Each row was made from one path, in order. Every step used is in the known rows, and no mark comes twice. Write each row's path.
Known rows
zaraze > pevo > gaku > guse > guzisot: [ -1.4  -4.0  45.9 -18.1 -46.8   3.6  43.9  27.0 -12.2  47.1 -30.1 -15.3
 -32.3  43.5  16.9   9.0  18.7 -30.0  -6.0]
zaraze > pevo > gaku > tive > guzisot: [ -7.6 -14.2  31.7  -5.7   4.4   0.0  11.0  16.1   4.1 -26.3 -26.6  -9.0
  -7.7   9.4 -14.4 -10.8   6.8 -44.4  -6.9]
tive > guzisot: [-21.4 -11.6  30.0 -16.4 -24.4   2.3  15.9  29.4   7.1  -8.9 -27.2 -18.3
   2.1  16.6 -19.0   7.2  14.2 -45.1   8.3]
pevo > gaku > guse > guzisot > tive: [ -1.6   0.9  39.7  -1.8 -53.6  18.1  31.5  22.0   2.1  20.3 -33.2  -7.0
 -24.5  34.3  15.9   7.8  15.9 -36.8 -13.2]
pevo > gaku > tive > guzisot: [-14.2 -12.9  34.6  -0.3   5.5  -7.1   6.3  17.7   1.3 -18.7 -30.7  -6.1
  -7.6   6.8 -21.7 -11.9   2.5 -49.5  -6.2]
gaku > guse > zaraze > pevo: [-22.1  -5.3  19.4 -30.4 -34.4  15.2  69.4  32.4   6.6 -21.2 -25.4 -25.3
 -19.0  39.2  -7.4   6.3  42.7 -27.8  11.5]
zaraze > pevo: [ -0.7 -14.0  29.7 -23.7 -37.1  11.4  23.1  23.8   7.8 -23.1 -21.6 -23.8
  -9.6  30.7   3.3  10.5  41.1 -15.8   1.4]
tive > gaku > guse > zaraze > pevo: [-29.9  -3.7  20.4 -30.1 -10.3  12.8  81.3  30.1   8.6 -26.8 -24.0 -24.4
 -16.3  39.5  -7.7   8.9  41.6 -28.4  15.3]
tive > guzisot > pevo > gaku > guse > zaraze: [-40.2   6.5  21.5 -24.9 -36.3 -11.0  72.0  33.9  -0.7  15.2 -39.6 -19.8
 -14.9  15.8 -18.4  -7.0   9.4 -56.7   5.4]
zaraze > tive > guzisot > pevo > gaku > guse: [ -3.3   5.5  23.6 -10.3 -23.6 -15.4  29.4  23.6 -12.2  34.5 -41.8 -17.1
 -19.3  23.5  -1.1  -3.9  -5.1 -44.0  -2.8]
pevo > gaku > tive: [ -5.9 -12.8  39.4   6.4  -0.2 -13.7   0.4  10.6  -6.6 -16.0 -33.6  -5.0
 -23.2  13.2 -10.5 -15.7  17.0 -31.8 -13.5]
pevo > gaku: [ -1.4  -7.9  37.3 -11.3 -30.7 -11.6  21.0  19.2   1.5   9.6 -34.4 -19.0
 -19.7  12.5 -13.3  -5.1   9.8 -31.9 -10.5]
guzisot > tive > gaku > guse > zaraze: [-47.5   5.2  20.3 -16.5  -5.8   9.3  84.7  30.3   9.6 -21.0 -32.2 -17.2
 -16.9  35.8 -17.2   7.2  31.5 -43.7  15.3]
gaku > tive > guzisot > pevo: [-32.7  -5.5  31.2  -9.6 -29.3 -19.8  -4.6  21.8  -5.8  -4.4 -35.1  -9.1
   8.4   4.6   4.2  -3.0  14.0 -46.7  -4.0]
guse > zaraze: [-45.3  -9.1  26.7 -23.1 -29.3  -4.4  51.4  34.3   5.8 -15.4 -32.9 -22.4
  -8.6  22.0 -26.4   2.5  38.5 -39.9   9.1]
pevo > gaku > guse > zaraze: [-31.2   2.3  23.0 -20.8 -28.3  -4.4  74.6  31.9   0.3   6.6 -37.4 -21.4
 -27.3  27.4 -23.2  -5.8  20.9 -43.6   6.8]
guse > guzisot: [-20.4 -14.0  50.8 -15.4 -45.7  -3.3  15.1  30.3  -9.5  34.9 -30.0 -16.1
 -13.5  35.0   7.0  16.1  31.7 -31.1  -3.3]
tive > guzisot > pevo: [-29.9  -3.2  29.8 -21.0 -51.4 -17.6   8.0  27.9   0.7  10.1 -35.1 -18.5
  11.4   6.3   3.6   5.2  13.0 -46.4   0.1]
guse > gaku > tive: [-25.1 -16.2  51.2   6.6   6.3 -10.9  -7.0  21.1  -5.1 -13.3 -27.1   3.9
 -13.7  31.8  -0.3 -15.7  36.5 -21.5   4.1]

Which path is each row?
[-35.6   4.5  42.6 -19.9 -48.1 -20.0  31.9  27.0 -16.1  51.3 -36.6 -14.0
  -8.5  33.0  29.2  15.9  22.0 -36.1   0.3]
tive > gaku > guse > guzisot > pevo
[-14.9  -0.5  24.8  -6.1  26.9  -3.3  42.3  22.6  -8.4   6.1 -32.8 -19.5
 -21.9  49.9  -8.3  14.1  21.7 -28.7  16.4]
zaraze > tive > gaku > guse
[  2.0 -14.6  37.0   0.6  -3.0  -4.9   7.7   9.5  -2.6 -28.3 -28.5  -7.2
 -22.7  17.4  -4.5 -13.6  23.0 -25.0 -15.4]
zaraze > pevo > gaku > tive
[-10.7  -8.7  28.9 -24.7 -29.1  -0.6  54.1  23.3   8.6 -12.6 -30.5 -22.8
 -18.2  14.6 -15.0  -7.8  21.4 -32.0  -9.2]
guse > zaraze > pevo > gaku
[-25.1  -2.3  26.7 -16.8 -19.4 -27.5  27.1  25.4  -4.8  16.6 -44.3 -19.9
  -1.2  -1.8 -16.5 -11.3  -3.9 -55.2 -12.4]
guse > zaraze > tive > guzisot > pevo > gaku
[  4.2  -0.6  37.4  -7.2 -54.3  25.9  37.7  21.5   5.1   9.8 -29.0  -7.6
 -23.9  37.2  21.9   8.2  19.6 -30.4 -14.6]
zaraze > pevo > gaku > guse > guzisot > tive
[ -5.0   8.1  29.0 -14.5 -51.1 -15.0  36.4  22.0  -9.6  35.8 -39.4 -18.1
 -25.6  24.1   8.7  -1.9   5.9 -34.7  -3.3]
guzisot > pevo > gaku > guse
[-25.8  -2.5  47.1 -14.9 -20.1  -1.3  50.2  28.7 -12.4  42.8 -29.2 -14.0
 -23.5  50.3  11.8  21.3  25.4 -33.0   9.4]
tive > gaku > guse > guzisot
[-30.9  -8.9  16.8 -13.6  12.6   0.3  38.1  35.6  -2.3  -4.8 -35.6 -21.8
  -5.0  27.4 -33.9   3.5  12.3 -54.4  14.0]
gaku > guse > zaraze > tive > guzisot
[-23.1 -15.0  32.0  -1.1   2.9  -1.4   1.9  21.8   1.4 -26.8 -27.5  -7.1
  -1.9  15.5 -18.7  -2.7  16.3 -45.9   3.4]
gaku > tive > guzisot
[-28.7  -5.1  42.4  -5.7  -6.4   8.5  39.2  19.4   9.6  -9.9 -26.6  -9.2
  -4.4  32.0   6.5  17.9  26.8 -34.7  -1.2]
guse > guzisot > tive > gaku
[-13.9 -13.4  32.7  -4.9   1.8  -5.2  27.5  14.2  -0.2 -34.5 -30.6  -8.8
 -21.7  15.0 -13.4 -17.7  26.5 -31.9 -12.6]
guse > zaraze > pevo > gaku > tive
[-13.2  -0.6  34.0 -17.5 -44.2 -22.8  17.1  21.1  -0.1  20.9 -38.8 -16.8
  -2.5  -3.0  -2.0  -8.0  -4.6 -47.8 -13.8]
tive > guzisot > pevo > gaku
[-14.3  -7.2  38.4   3.0 -15.4 -25.4  -3.3   9.9 -10.6  -4.9 -38.5  -4.3
 -14.7   6.9   1.5 -16.4  13.6 -34.9 -18.3]
guzisot > pevo > gaku > tive
[-22.9 -11.9  30.6  -5.0  43.3 -11.9  23.8  19.3  -2.4 -12.7 -31.8 -20.5
  -4.6  33.9 -17.3  13.6  25.0 -29.0   8.9]
zaraze > tive > gaku
[-10.9  -0.8  36.4 -14.9 -53.0 -25.4  13.9  18.5  -4.3  25.3 -40.5 -18.7
  -9.4   2.8   3.4  -7.2   6.8 -36.0 -17.3]
guzisot > pevo > gaku
[-21.3  -5.6  43.3  -9.1   1.5  -4.6  39.3  28.1 -18.2  42.4 -32.6 -14.2
 -22.6  54.0   7.3  20.3  23.2 -33.3   7.8]
zaraze > tive > gaku > guse > guzisot
[-30.3 -15.5  43.4  -0.9   9.7  -4.7   0.4  25.9   2.2 -15.1 -25.6   0.8
  -0.4  21.1 -12.2 -11.4  17.8 -41.9   8.3]
guse > gaku > tive > guzisot
[-30.8   1.8  39.3 -15.3 -26.5 -22.9  23.6  26.6 -22.2  50.5 -40.2 -15.7
  -7.6  36.8  23.8  15.8  19.6 -36.4  -0.7]
zaraze > tive > gaku > guse > guzisot > pevo
[-27.2 -12.2  24.3 -31.7 -32.6  10.4  55.1  30.9  10.9 -31.0 -24.7 -25.4
  -8.4  27.7 -10.9   5.3  45.6 -26.4   5.4]
guse > zaraze > pevo
